Each row was made from one small tree. The marks that hang from a mark follow it in brackets, in alphabetical order. Every link used is in the known rows. Write each row's tree.
(in the rows, 128 means zero)
Known rows
J[H[F]]: 141	137	121	159	154	123	99	96	154	89	127	154	141	118	178	163
K[J[H]]: 124	101	112	202	108	79	71	104	159	188	120	152	155	156	200	158
F[C H[Z]]: 136	143	150	89	145	156	142	172	93	92	131	73	124	101	144	138
H[F Z[C M]]: 134	117	137	42	184	180	92	151	125	78	169	100	143	48	148	110
J[H[Z]]: 142	123	117	160	135	117	99	125	169	147	132	104	161	122	175	131
K[J Z[C M]]: 119	90	126	75	108	141	82	165	127	175	152	125	156	81	138	92
Z[H M]: 97	128	132	109	103	143	125	146	113	100	120	135	76	146	106	117
C[F[H[Z]]]: 131	144	167	81	138	167	123	169	87	110	128	75	132	111	132	120
Z[M[F]]: 129	89	118	74	138	170	113	123	145	139	165	167	114	119	119	100
C[F[H[Z[M]]]]: 133	125	170	62	145	185	115	172	90	111	140	106	119	104	115	91
H[F[C] Z[M]]: 157	116	135	56	195	167	98	152	137	62	170	98	133	55	160	126
M[F[C H]]: 127	118	141	69	137	174	140	145	85	109	145	128	101	125	137	155
M[F[C H[Z]]]: 132	125	139	58	150	179	134	165	104	101	159	78	117	101	150	140
Z[H]: 97	146	130	130	98	126	134	145	108	94	108	102	86	155	125	146
H[Z]: 134	132	129	117	140	133	125	146	146	118	142	79	147	104	141	111
H[Z[C M[F]]]: 126	77	124	25	153	189	94	151	131	154	191	105	139	71	139	91
H[F Z[C]]: 135	134	133	62	177	159	101	147	121	75	160	67	156	55	168	137

Which tree is each row?
119	104	172	31	133	202	100	159	36	143	139	147	109	100	112	114 => Z[C[F[H]] M]
127	100	142	48	143	196	128	148	89	113	160	158	85	119	120	128 => Z[M[F[C H]]]
145	72	144	62	148	169	49	135	106	183	167	114	166	85	175	109 => J[H[Z[C[F] M]]]
122	88	117	150	124	99	52	134	145	197	147	90	184	106	222	147 => K[J[H[Z[C]]]]
148	75	122	37	167	178	96	153	139	132	193	103	130	82	148	109 => H[Z[M[F[C]]]]
116	125	154	56	139	187	128	177	86	119	145	101	117	82	114	97 => F[H[Z[C M]]]
115	128	138	68	152	163	105	147	100	32	135	125	77	105	139	158 => Z[H[F[C]] M]
97	130	139	59	138	170	101	146	86	51	137	124	84	95	131	142 => Z[C H[F] M]
121	120	173	49	130	179	113	158	29	138	127	113	125	112	127	142 => Z[C[F[H]]]
105	101	143	37	129	207	120	149	78	132	160	160	96	107	110	114 => Z[C M[F[H]]]
105	146	135	99	137	153	118	139	121	37	127	135	74	120	120	135 => Z[H[F] M]
87	91	124	38	110	180	103	147	88	126	160	127	84	121	121	123 => Z[C H M[F]]
95	108	121	80	107	164	118	140	123	107	149	137	72	145	112	115 => Z[H M[F]]
135	109	120	118	134	133	85	130	130	163	146	89	164	99	186	138 => J[H[Z[C]]]
97	164	127	126	103	108	103	162	151	54	111	80	124	110	156	147 => K[J Z[H[F]]]
97	145	140	79	134	150	110	144	82	52	124	93	98	105	148	169 => Z[C H[F]]
139	127	151	70	152	178	129	176	96	100	145	104	107	91	123	114 => F[C H[Z[M]]]
93	132	124	117	75	120	103	171	144	125	118	111	111	128	123	104 => K[J Z[H M]]
163	109	125	100	188	153	69	127	154	84	162	123	140	73	192	144 => J[H[F[C] Z[M]]]
137	95	152	39	151	162	81	159	84	157	159	59	165	77	158	119 => H[Z[C[F]]]
135	72	136	114	131	115	24	134	117	215	154	82	196	102	229	147 => K[J[H[Z[C[F]]]]]
148	92	142	84	141	151	57	131	104	177	153	81	180	93	195	137 => J[H[Z[C[F]]]]
144	109	126	85	177	165	69	127	146	103	165	125	155	64	183	125 => J[H[F Z[C M]]]
